Each row comes from the steps of one walk. Every step used is in the known rows, and no mark comes twice. Write the walk behind each row, first mark first.
Known rows:
pekobop sonafi davoz: [ 41 -13   5   2  16 -22   4  -5  20 -33  -2  32  -5  -6 -21  48   0  -2
  25 -11 -53 -12  19 -35  24  -3 -31  50   8  14  -6  -2 -38  15  19 -12
 -24   2  21  22 -16  20  22  -7 -11  13 -39  11   2  40  20  -3 -36  10]
befel davoz sonafi pekobop: [ 47   3  10   9  26   0   7  -1  20  -9  24  37  12  -3  -8  70  -3 -16
  29 -33 -27 -15  35 -44  -8 -13 -10   2  12  12   2 -21 -41  49  27  -8
 -39  24 -26 -10 -36  12  16 -26  12   0  -5   5   1  77  35   1 -89   7]
kobur davoz kaba: [ 25  -8  13  22   7  -4   4   0 -17 -12  14  15   1 -12 -19  19 -39 -36
  30   7  18 -22  38 -32  24  -1 -10   0  10  10 -19 -14 -48  22  22  -7
 -11  30 -25 -19 -33  11  12 -11 -15 -18  -2  -2 -11  44  15  -1 -10   9]
tudu davoz sonafi nariz gilon: [ 31  19  -4 -16  40 -14  -2 -11  38 -18 -37  16   9  -5   7  38  -6 -37
  30 -10 -43 -78  28 -50   3  -6 -30  17  -4   0  25 -13 -24  36  31   0
 -31  12 -23  20 -54  -3  12  15 -33 -24 -41  -3  -7  39   7  -9 -22 -15]
davoz tilis: [ 31 -12   4  35  18 -12  12   8  19 -29  -2  13   4  14 -10  48 -37 -35
  27 -13  36 -53  30 -25  80 -14  -9 -12  21  14 -19   2 -47  53   8 -16
 -46   2  -2  -3 -22  32  29 -13 -15   2 -21  15 -22  28  -5  -3  -6 -35]
pekobop sonafi nariz gilon davoz vofido: [ 36 -21   0 -43  43  19  16 -17  32 -53   4   5   3 -21 -27 -12  39 -43
  41 -14 -23 -29  20 -17  -1   6 -42  38  -6  10  23   0 -27  43  10   6
 -22  14   4   0 -45   8   8  18 -49  28 -66  11 -12  48  -1  12 -13  -9]
kaba davoz: [ 35 -13  11  23  21  -6  -5  31  -3 -20   7  29  -1   4 -25  41 -55 -29
  33   2   1 -74  29 -35  76   3  -9  11  15  16  -5  -6 -50  40  21 -15
 -50   6  -4  15 -23  21  25 -39  -4 -36 -13   3   0  23 -13 -14 -23 -17]
tova davoz sonafi: [ 50  12   6  36  29 -36   2  -8  -4 -19 -21  48   8   8 -10  48 -21 -20
  30 -14 -29 -41  33 -53  37   4 -22  46 -19  19  10  15 -55  48  30 -14
 -24  15 -30 -12 -31   5  34  -6  -1  12 -37 -11   0  50  12 -12 -64   9]
befel davoz: [ 37 -20  21  11  26  -6  17  20  15  -9  19  42   7 -11  -4  60 -49 -28
  27 -11  11 -64  24 -30  38   0  -9  12  13  14 -16 -23 -43  37  32 -15
 -41   2 -14  -3 -34  19  24 -36 -11  -7 -26  17   4  33  18  -7 -34  -9]
lopozot lefe davoz tilis: [ 29   3  26  36  12 -26  25  11   9 -19  25   0  10 -20 -44  45 -55 -14
  39 -15  85 -77  10 -38  49  -9  14  50  20  46 -15  27 -53  47  38 -10
 -40  -5  -2  -6 -19  33  28 -28 -11 -33  12  46 -47  39 -15 -14 -45 -23]
gilon nariz sonafi pekobop: [ 30 -23   2  -3  26  -8 -10   4  21 -43   8 -14 -10  13 -29  52  16   3
  32  -9 -81   6  29 -48  25 -20 -33 -26   3  -1  13 -15 -12  20  21 -13
 -35  34 -10 -13 -12 -11  18   2 -48   7 -19  -2   9  20   0  -2 -30  17]
nariz sonafi davoz: [ 41 -12   6   6  10 -13  -3  -8   7 -25  -1  35  -9  20 -30  57  -3  11
  23   0 -44 -32  18 -44  13 -24 -33  45  -3  28 -21   9 -33  10  13 -21
 -30   6  26   6 -15  14  29 -24 -31   5  -9  16   4  11   0 -14 -55  15]
lopozot lefe davoz vofido: [  36   -2   27   11   26   19   29   34    5  -34   79   25    4    2
  -74   16  -32  -29   45   -5   48 -100    3  -34   34    3   -6   63
   15   45   -5    6  -51   40   45  -10  -28    5  -17  -20  -28   22
   16  -29  -22  -21    1   42  -39   35    4   -4  -69    1]
gilon davoz sonafi tudu: [ 61   5   1   0  17   8  30   9   4 -28 -20  32  -1   3  -7  49   1  -4
  32 -31 -79 -34  53 -29  41   0 -25  57  -3  35   4 -13 -49  36  28 -16
 -29  21  -8  40 -30  35  28  11   5  24 -18   1 -19  58  -5  -6 -53 -35]
befel davoz kaba: [ 38 -13  20  14  16  -8   5   7   0  -8  16  50   7 -11 -16  42  -9 -41
  27  -7  14 -27  33 -17  14   1  -8 -13  20  18 -26 -19 -43  29  16  -9
 -38  13 -25 -22 -26  25  23 -22 -11  -6 -13  19  -7  37  18  -6 -36   7]
pekobop sonafi: [ 35 -14   2   6  28  -5   5  21  24 -31  -2   9  -3  -4  -4  39 -12 -22
  28 -15 -33 -32  26 -36  61  -4 -25  33   2   6   1   0 -39  28  19  -7
 -18  12   8  12 -27  18  26  13 -10  12 -51   6   2  45  17  -2  -2  -3]
pekobop sonafi nariz gilon davoz tilis: [ 28 -16  -2 -20  30 -27  11 -44  35 -36 -46 -19  10 -40   3  17  11 -29
  34 -22  16  -8  27 -18  15 -10 -23  23  -1  12  17  20 -30  49   1   6
 -37   7  16  15 -37  20  21  20 -44  19 -56  16 -21  55 -17   3   7 -35]
tudu davoz tilis: [ 21 -11   7  17   7 -32   9  -9  27  -8 -20  26  10  -2  -5  37 -41 -29
  27   2  58 -75  28 -36  60 -12   2 -16   4   9 -20   2 -41  47  20 -14
 -43  -3   3  29 -24  17  17  -5 -41 -15 -26  26 -36  29   1  -5   7 -33]
tova davoz tilis: [ 35  -9  13  42  16 -51   9 -32   3 -21 -22  35  11  -3 -20  33 -34 -30
  29  -2  65 -48  25 -29  64  -3 -13  -2  -6  16 -16  18 -54  56  15 -15
 -42  -4 -11 -17 -12  16  30 -20 -19   5 -36  10 -29  25  -5  -9 -29 -19]
nariz gilon davoz: [ 36   1   8  -1  17 -11   9  10  18 -23 -24  30  10  -7   0  23 -42 -38
  39  -6  -4 -78  34 -33  28  16 -38  50  14   2  27 -14 -34   3  15 -13
 -31  16  -5   3 -45  12  17 -15 -28  32 -32   5 -10  21  -7 -11 -18 -54]
gilon nariz sonafi pekobop davoz: [ 40 -18  10 -12  25 -19   9  -3  36 -32   2   7  -7  -7 -27  42  27   5
  33 -11 -68  -8  26 -43  11  -5 -19 -18  12   3  23 -27 -13  17  34  -8
 -38  41  -1 -21 -18 -17  14  -7 -68  -8 -45   9   2  18  17  -2 -43  40]
nariz sonafi: [ 37 -13   2  12  23   5   0  16  10 -23   2  13  -7  21 -19  48 -10  -9
  26  -2 -29 -49  26 -44  52 -25 -27  27  -9  21 -19   9 -34  22  12 -16
 -24  16  11  -9 -23  13  31  -7 -29   7 -21  10   1  17  -4 -12 -23   4]
sonafi tudu: [ 44  -2   7  17  24   8  22  24  18 -39   2  24  -6  17 -25  45 -11 -19
  28 -11 -54 -71  35 -14  73   3 -46  -1  18  14 -16 -40 -42  25  33 -18
 -35   5 -10  16 -16  42  22  -8   7  -1 -33   0 -19  15  -2  -6 -29 -38]
tova davoz: [ 38  -7  14  31  24 -40   5  -8   1 -19  -3  46   5  -3 -22  34 -34 -28
  30   3  11 -58  22 -39  49  13 -32   7  -7   9   2  -8 -49  28  31 -16
 -31   5 -23 -17 -20   3  31 -24 -13   7 -42  -7  -7  24  13 -11 -31  -8]
lopozot lefe: [ 34   4  10  27  31 -10  29  44  10 -31  28 -17  -2  -2 -41  40 -46 -19
  39 -15   5 -73  29 -42  58   4 -20  31  31  20   2   4 -50  22  37 -16
 -22   9 -17  16 -27  22  33 -21  11 -11  -9   7 -16  35   2  -6 -27 -27]
tilis davoz sonafi: [ 65  24   5  21  21   1  18 -10   6 -20   6  52  -5   6  12  63 -23 -28
  37 -29 -83 -27  31 -57  43   6  -5  85 -15  10   2   2 -50  42  32 -14
 -25  25 -32  -6 -40  17  36  -3 -32 -22 -34  -2  -2  45   7 -12 -61   3]
lefe lopozot: [ 31  12  13   4  26   1  -5  39  16  -9   7  30  -2  15 -14  65 -55 -31
  40   0  27 -65   3 -52  62  10 -39   5  26  12   5 -21 -51  23  19 -10
 -39  13 -15 -61 -14  10  19 -24 -20   0  -9   5 -18  26   7  -8  15  -6]
rigas davoz: [ 41 -17   9  13  17   1  23   0   4 -31  33  26  -4   6  16  47 -27 -26
  32 -12  21 -80  30 -46  47  -7 -29  27  24   5 -12 -17 -56  29  17 -22
 -30  17  -6  22 -33  14  24 -37  -5  10 -21   0   4  35   3 -17 -15  -9]
lopozot lefe davoz kaba: [ 33  14  27  26   8 -16  13  18 -12 -18  39  17   5 -19 -54  29 -20 -26
  41  -4  33 -54  18 -37  12   7  -3  38  22  40 -10   5 -48  12  37  -5
 -28  17 -25 -23 -19  22  24 -16  -7 -34  20  35 -37  39   7 -17 -43   3]
gilon davoz vofido: [ 44 -25   7  -6  21  25  26  19   3 -36  40  46   2   7 -29  13 -14 -41
  40  -8   7 -53  27 -25  39  10 -20  22   1  22  -2  -7 -49  43  12 -17
 -31  19  -5   3 -36  16  17 -17 -39  36 -28  16 -16  41   4   8 -25 -21]
kobur davoz: [ 26 -15  13  18  17  -3  16  13   5 -15  20   8   2  -9  -4  32 -81 -25
  31   0  21 -53  28 -44  53  -5 -14  25   2   7  -9 -20 -47  30  40 -13
 -15  19 -14   2 -40  10  15 -24 -15 -10 -20  -5   1  41  12  -3 -13  -7]
tudu davoz: [ 27 -11   8   4  15 -21   6  14  21  -6   2  35   5  -1  -2  37 -40 -28
  28   7   8 -87  25 -45  44   1 -14  -6   1   0  -5 -21 -37  23  34 -16
 -31   6  -6  26 -32   6  16  -8 -34 -10 -30  12 -13  28  18  -7   8 -19]

Write each row's walk:
[ 34  -3  10  -2   9 -11  19   7  28 -17 -14  32  -1   3 -21  37 -13 -15
  28   3 -28 -87  35 -25  49   4 -30   0   1  12 -15 -40 -37  22  43 -16
 -32   2  -4  44 -16  26  11   1 -20 -19 -34  13 -32  16   6  -8 -12 -40]  sonafi tudu davoz
[ 46  -3  10   5  17 -16  21   1  37 -20  31  38   5 -10 -24  33   4 -27
  35 -11 -12 -46  24 -35  17  14 -22 -37  37  -6  14 -46 -38  19  26  -9
 -39  34 -10 -22 -28   8  11 -38 -20 -16 -37   3 -16  46  45   2 -45   6]  sonafi pekobop davoz
[ 35 -15   8   4  12 -21 -16  -7  -7 -40 -21  24 -17  12 -46  44  29   6
  25   3 -89  33  31 -32   1 -11 -30  13   6  22 -10   2 -18   2  11 -15
 -34  20  -2  -6  -2  -3  25   9 -59   7  -2  13   4  -5 -12 -11 -39  44]  gilon nariz sonafi davoz kaba
[ 35 -13   4  21   3 -25   0 -29  12 -28 -17  26  -4  17 -31  56  -1   9
  20  -6  11 -22  22 -33  28 -37 -15  33  -3  38 -38  33 -38  35  -4 -18
 -41  -4  36  10  -7  28  28 -19 -36   7  -2  31 -19  10 -16 -10 -55   3]  nariz sonafi davoz tilis
[ 30 -14  21  29   6 -16   5  -5  11 -17  16  43  12  -4 -14  55 -45 -32
  30  -5  63 -71   7 -31  59 -13   2  16   4  28 -21   2 -46  54  23 -13
 -57   0   5 -29 -22  32  25 -22 -34 -17  -8  42 -33  32  -5 -13 -32 -23]  lefe davoz tilis
[ 46  10   2  26  27   1  -7  32  -8 -16 -12  33   1  15  -7  54 -46 -23
  31 -15 -29 -56  40 -44  63  -6  -2  47   4  29   5  12 -54  54  19 -11
 -43  16 -12  24 -34  14  28 -20  14 -36  -4  -3   4  45 -14 -15 -59  -1]  kaba davoz sonafi
[ 41  -3   4   6   5 -22  -8 -16   3 -31  -7  38  -6  -8 -33  32  37 -16
  25  -5 -52  25  28 -24  -8  -1 -27  29  16  15 -13   4 -38   6   5  -7
 -22  14  10   7  -9  20  21   9 -15  14 -18  13 -11  41  22  -3 -33  31]  pekobop sonafi davoz kaba
[ 56  31   1   0  38  -1  11 -39  28 -31 -14  25  -2  -4   8  47   3 -42
  39 -28 -96 -32  24 -48   8   8 -29  68  -8  -3  28 -11 -32  40  31  -1
 -29  21 -43 -26 -54  12  27   3 -41 -40 -52 -11   0  36  -6 -10 -55  -6]  tilis davoz sonafi nariz gilon
[ 29 -15  11 -23  19 -17   5   1  25 -33 -39   5 -12   4 -31  39   6  19
  26   4 -86 -51  37 -34  49 -15 -25  17 -24  20 -10 -18 -14  16  49 -14
 -29   8   5  48  -7   2  14  33 -64 -14 -42  19 -12 -12 -17 -12  -7  -3]  gilon nariz sonafi tudu davoz
[ 41   0   8  24   3 -18  -3  -6  -8 -26   8  56  -3   9 -36  42   7 -28
  25   3 -39  -9  30 -24   2   6 -32  -9  30  15 -21 -16 -41   5   7 -16
 -36  13 -11  -6 -11  25  22 -20 -16   3   2   8 -14  23  17  -6 -42   9]  sonafi davoz kaba
[  72   32    7   15   16    7   30  -22   11  -31   -5   52  -11    7
   -7   57    8  -13   35  -33 -116  -31   38  -35   48    6  -20   83
  -15   21   -8  -18  -50   39   41  -14  -24   18  -31    6  -24   37
   28    5  -14  -31  -38    1  -19   36   -2  -10  -77  -19]  tilis davoz sonafi tudu
[ 32 -26   6   1  33  -7  -4  27  13 -41 -11  -3 -14  18 -18  52 -18   0
  29  -7 -73 -26  29 -46  64 -17 -28  19  -8  11   3  -1 -18  23  26 -17
 -30  20  -3  -1 -21  -6  31  13 -57   9 -34   3  15  -1 -15 -11  -7  16]  gilon nariz sonafi
[ 45  10  -2  20  19  -2 -12   7  -2 -19  10  26   3  11 -22  54 -13 -19
  35 -20 -38 -25  40 -50  27 -11  -8  -2  14  14  13  -6 -48  52  15  -8
 -46  29 -20  12 -25  11  16 -29  24 -35  12  -8  -2  67   5  -6 -77   0]  kaba davoz sonafi pekobop
[ 28  -1   8   9   4 -22  -3   0   2  -6  -7  42   4  -2 -16  20  -4 -43
  29  14   8 -48  35 -34  20   3 -16 -23   8   4 -17 -14 -37  10  17  -9
 -29  18 -20  19 -23   7  14   6 -33 -21 -14  13 -24  28  20  -8   9  -5]  tudu davoz kaba
[ 33  -4   7 -19  11 -16  15  -3  35 -24 -23  21  -3 -14 -13  23  13  -3
  27  -6 -47 -56  35 -26  46  -3 -27  29 -13  12 -11 -19 -35  23  42  -6
 -15   0  15  61 -14  24  10  30 -18 -11 -56  19 -29  36  15  -3  -2 -20]  pekobop sonafi tudu davoz
[ 38 -29   7 -13  28   9   0   4   9 -58  19  31 -18  31 -60  32  17   1
  31  -2 -76 -19  17 -32  23 -16 -33  41  -8  28 -11   6 -20  27  19 -20
 -34   8   7  -2 -12  -4  15  -7 -75  16 -23  20   2  -7 -11   2 -61  39]  gilon nariz sonafi davoz vofido
[ 54  13  14  22   3  -6  10 -28  -9 -20  19  56  -7  -3 -13  29   5 -47
  37  -6 -45  -5  30 -33  24  17  -8  27   5   1 -16 -17 -46  16  17 -11
 -25  28 -38 -32 -21  23  28  -7 -41 -33 -27   6 -16  30   9 -10 -27   3]  tilis davoz kaba
[ 35  -5   3 -13  25  -9   4 -23   3 -30 -17  16   5 -23 -17  11  23 -53
  37  -2 -24 -13  35 -16 -19  14 -42 -20  18   3  19 -20 -27  11   3   1
 -40  27 -25 -15 -38  14  21   1 -37   7 -24  -2 -14  34  -5  -4   0 -23]  sonafi nariz gilon davoz kaba
[ 42 -21  10 -23  27  14  13  -3  37 -51  30  21 -11  11 -58  10  48 -10
  38 -10 -48 -14  21 -32  10  -4 -17 -15   6  12  15 -21 -17  33  25  -5
 -35  40  -7 -38 -19 -14   0  -7 -77   2 -47  19  -8  14  18  11 -63  53]  gilon nariz sonafi pekobop davoz vofido
[ 54 -11  -6  -9  44  -1  21   0   3 -23   6  11   2 -13  11  55   0 -19
  33 -30 -68  -2  37 -47  13  -4 -19  13 -10  23  14  -3 -42  58  22  -9
 -40  28 -17  21 -47   9  38   5 -17   8 -28 -12   5  79   5   0 -27  -5]  gilon davoz sonafi nariz
[ 41  16  -7   3  51   2   3   8  33 -39 -21   1   2  12   4  48  -5 -43
  31 -25 -62 -60  31 -40  24  -7 -44  17  12   2  28 -13 -28  41  20  -2
 -35  19 -32 -13 -52  10  25   3  -7 -10 -36 -14   4  41  -2  -7 -39 -12]  davoz sonafi nariz gilon
[ 52  14   5  20  22   8   4  22  -2 -29 -24  32  -5  17 -27  50 -17  -9
  30 -22 -71 -61  49 -26  70  -7 -13  43   3  38  -5  -7 -55  52  29 -11
 -41   7 -12  38 -19  36  23 -13  28 -38  -8   0 -11  34 -23 -13 -72 -20]  kaba davoz sonafi tudu
[ 41 -10  11  -8  12 -20  -2 -15  18 -34  -5  14 -10 -10 -40  21  64  -7
  32  -7 -66  32  37 -32 -15  -5 -13 -37  17   5   8 -25 -14   6  18  -1
 -34  52 -14 -35  -9 -14  12   6 -65 -10 -27   8  -8  21  20  -1 -43  55]  gilon nariz sonafi pekobop davoz kaba
[ 44  10  13   9  47  -7  26  15   5 -25  43 -10   5 -22 -32  63 -14  -8
  40 -29 -22 -48  10 -54  11  -7  -3  54   6  44  10  11 -45  53  53  -2
 -35  14 -28  -3 -40  13  35  -5   0 -48   0  17 -16  72   6 -12 -67  13]  lopozot lefe davoz sonafi nariz
[ 46  11  -6  18  25   3   1   8  19 -29  24  21   3  20  -9  62   6 -23
  33 -25 -62 -16  38 -53  22 -12 -28  -8  18  -1  13 -17 -40  37  14 -11
 -33  34 -24  -9 -33   9  19  -6  13   9  -6 -12  -5  69  27   1 -67  -4]  davoz sonafi pekobop
[ 45  -5  -2   9  46   0  -4  13  -3 -22   1  11  -2   1 -11  58 -17 -25
  32 -20 -55 -29  32 -46  45 -11  -8   0   0  25   4   1 -48  72  23  -5
 -52  14 -22  19 -37  12  31 -13   4 -57 -16 -13   9  58 -11  -9 -46  13]  kaba davoz sonafi nariz
[ 38  -2  -4  -8  40 -14   9  -4  20 -11  -1  15   3  -4   9  54  -4 -22
  27 -13 -46 -46  29 -54  17 -13 -12 -10 -12   9   2 -11 -34  54  36  -6
 -36  16 -21  34 -44   3  24  16 -28 -29 -34  -4  -4  62  20  -3 -13   6]  tudu davoz sonafi nariz
[ 29 -13   9  36  12 -17  -3   9  -1 -19 -16  20   5   2 -25  40 -56 -31
  29  -4  53 -60  31 -25  86 -12  10  -4  17  27 -20  16 -56  65   7 -12
 -60  -4   4  18 -16  31  26 -35  -7 -39  -4  20 -22  22 -29 -10 -21 -26]  kaba davoz tilis
[ 48  -9   9  -3  22  19  29   4  35 -36  61  48   3   8 -49   6  28 -44
  38  -9   5 -57  18 -22  13  15 -20 -38  30   4   6 -40 -41  37  22  -6
 -38  32 -14 -41 -28   9  -2 -35 -38  -5 -40  13 -28  42  43  16 -68  17]  sonafi pekobop davoz vofido
